What can hang from each mark:
Z11: Z105 Z306 Z905
Z905: Z11
Z752: Z483
Z483: Z105 Z306 Z697 Z752
Z105: Z11 Z483
Z697: Z11 Z483
Z306: Z11

Every row comes from one small tree of marks. The marks that hang from a mark follow it in brackets, in the order of their numbers. Every link used is in the known rows. Which tree was each row made from?
In the rows, 128 means zero.
Known rows:
Z105(Z11(Z306) Z483(Z697 Z752)): [ 87  72 101 119 147  91 140 122 181 125  93 105 148 108 139 141 149 143
 128  86 157]
Z752(Z483(Z306 Z697)): [160 137 128 194 142 140 157 158 151 119 144 114 144 159  81 120 140 109
 111 119 140]
Z306(Z11(Z105)): [131 127 109 153 120 128  96  98 130 166 153 126 119 106 131 169 106  93
 192 104  68]
Z11(Z105 Z306): [127 135 148 105 100 108  77 104  89 181  98 131  99  77 170 122 133 137
 154 123  87]
Z697(Z11(Z306) Z483(Z105 Z752)): [105 146 144 111 135 156 104 143 102 111 152 123 149 144 128 103  79 160
  95 177 120]
Z905(Z11(Z105 Z306)): [144 165 159 107 105 138  85 122  85 163 123 137 127 114 110 138 123 103
 183 131  63]
Z11(Z105): [133 144 120 125  97 109  85 102 107 151 116 123 106 110 147 125 136 127
 131 116 119]
Z105(Z483(Z697)): [121 114  92 158  92  99 116 156 151 124 114 110 141 157 112 116 115  95
 144  60 140]
Z752(Z483): [146 111 126 182 127 145  85 151 134 165 151 108 136 148 106 111 127  93
 126  99 115]
Z752(Z483(Z105 Z306(Z11))): [150 140 142 193 174 178 121 138 148 132 171 123 135 155 106 169 137 109
 114 115 131]
Z697(Z483(Z105 Z752)): [104 143 121 188 145 144 117 166 156 115 173  90 128 161 135 117 103 118
  61 143 148]
Z11(Z105(Z483) Z306 Z905): [140  93 172  76 111 132  76 117  86 188  83 170  79  56 182 117 144 129
 157 116 109]
Z105(Z11(Z306 Z905) Z483(Z697 Z752)): [105  59 123 111 155 106 162 122 174 127  95 127 129  88 149 132 153 139
 127 110 160]
Z483(Z306): [151 183 116 165 117 125 181 141 122 131 150 119  99 182 128 140 165 108
 102 155 133]
Z697(Z11(Z105 Z306 Z905)): [153 134 162  53  94 137 106  91  50 147 106 171 109  87 145 100 112 154
 166 176  91]
Z105(Z11(Z905) Z483): [121  72  99 116 121 121 117 111 159 149 108 132 106 109 143 145 156 113
 132  95 156]
Z306(Z11(Z105(Z483(Z697 Z752)) Z905)): [135  96 128 138 142 140 120 113 142 149 141 147 119  94 135 160 111  97
 183 103  96]
Z483(Z306 Z697): [155 181 110 186 114 105 230 146 149  84 136 112 124 171  98 128 144 115
 112 152 145]
Z105(Z11(Z306 Z905) Z483): [116  65 120 102 125 118 111 112 146 171  96 138 101  86 159 143 155 120
 147 101 133]
Z905(Z11(Z105(Z483(Z697)) Z306)): [137 149 152 101 104 132  80 133 100 148 106 141 141 115 100 139 120 105
 188  98  79]

Which tree is each row?
[134 171 159 173 213 172 216 127 152  86 189 130 110 167 156 191 159 131
  78 182 160] => Z483(Z105 Z306(Z11(Z905)) Z752)
[119 131 139  46 103 124  70 103  68 142  97 152 139 115 141 112 117 167
 154 126 107] => Z697(Z11(Z105(Z483(Z752)) Z306))
[123 113 105 142 119 131  74 107 135 169 141 132 125 111 130 173 110  92
 195  73  80] => Z306(Z11(Z105(Z483)))
[123 168 125  83 132 152 119 131  99 105 141 142 140 157 108 111 122 176
  74 185 144] => Z697(Z11(Z105) Z483(Z306 Z752))
[161 109 134 160 122 143 127 144 127 121 140 128 156 134  79  93 104 113
 141 122 121] => Z752(Z483(Z697(Z11(Z905))))
[113 161 124 193 173 163 155 162 165 111 188 105 125 172 125 157 119 117
  68 158 141] => Z697(Z483(Z105 Z306(Z11) Z752))
[147 169 138 155 164 150 203  98 148  86 146 130  89 139 147 181 176 147
  71 182 181] => Z483(Z105(Z11(Z905)) Z306)
[134 175 122 178 160 107 252 157 163  67 148 102 138 185 113 125 160 135
  74 169 171] => Z483(Z306 Z697 Z752)
[141 146 116 172 125 155 135 154 140 152 164 130 100 139 114 140 118  97
 114 153 106] => Z697(Z483(Z306(Z11(Z105 Z905))))
[104 118 132 167 160 146 132 145 162 122 159 102 117 124 146 126 115 131
  66 163 148] => Z697(Z483(Z105(Z11(Z306 Z905)) Z752))
[115 105 122 112 123 114 137 153 131 109 113 129 152 150 125 104 118 128
 133  99 147] => Z105(Z483(Z697(Z11(Z306 Z905)) Z752))
[126 120 161  64 126 156  97 131  78 141 127 159 124  97 137  84  96 164
 113 194 107] => Z697(Z11(Z105 Z306 Z905) Z483(Z752))
[110 120 118 103 119 113  65 120 123 148 106 126 122 124 154 129 148 137
 115  81 148] => Z11(Z105(Z483(Z752)))
[132 130 150  99 138 111 184 120 112  83 117 134 149 111 127  90 111 163
 127 174 135] => Z483(Z697(Z11(Z105 Z306 Z905)) Z752)
[135 149 154  94 104 140  64 131  91 165 110 144 133 119 110 142 128 103
 185 100  73] => Z905(Z11(Z105(Z483) Z306))
[121 145 121 115 130 101 173 118 127  67 126 115 166 141 109  96 109 161
 117 153 147] => Z483(Z697(Z11(Z105)) Z752)
[148 104 140 104 105 123 108 118 118 134  95 159  99  85 144 114 135 123
 139 107 145] => Z11(Z105(Z483(Z697)) Z905)
[136 154 118  61  92 130  87 100  76 120 108 156 135 143 118 123 127 159
 142 126 129] => Z697(Z11(Z105(Z483(Z306))))
[119 140 135 106 132 101 169 120 118  83 117 119 163 124 121  95 108 167
 127 157 132] => Z483(Z697(Z11(Z105 Z306)) Z752)
[ 89  81  86 118 147 106 112 116 176 136 116 105 136 139 145 151 164 133
 104  82 171] => Z105(Z11 Z483(Z752))
[141 146 118 135  84  98 167 126 111  98 119 119 150 132  98  94  86 127
 167 145 100] => Z483(Z697(Z11(Z306)))
[109  66 102 124 152 108 167 121 186 105 108 120 134 111 132 134 154 132
 112 104 183] => Z105(Z11(Z905) Z483(Z697 Z752))
[107 112 113 116 120 107 127 152 136 108 112 119 162 158 120 107 115 130
 133  87 144] => Z105(Z483(Z697(Z11(Z306)) Z752))
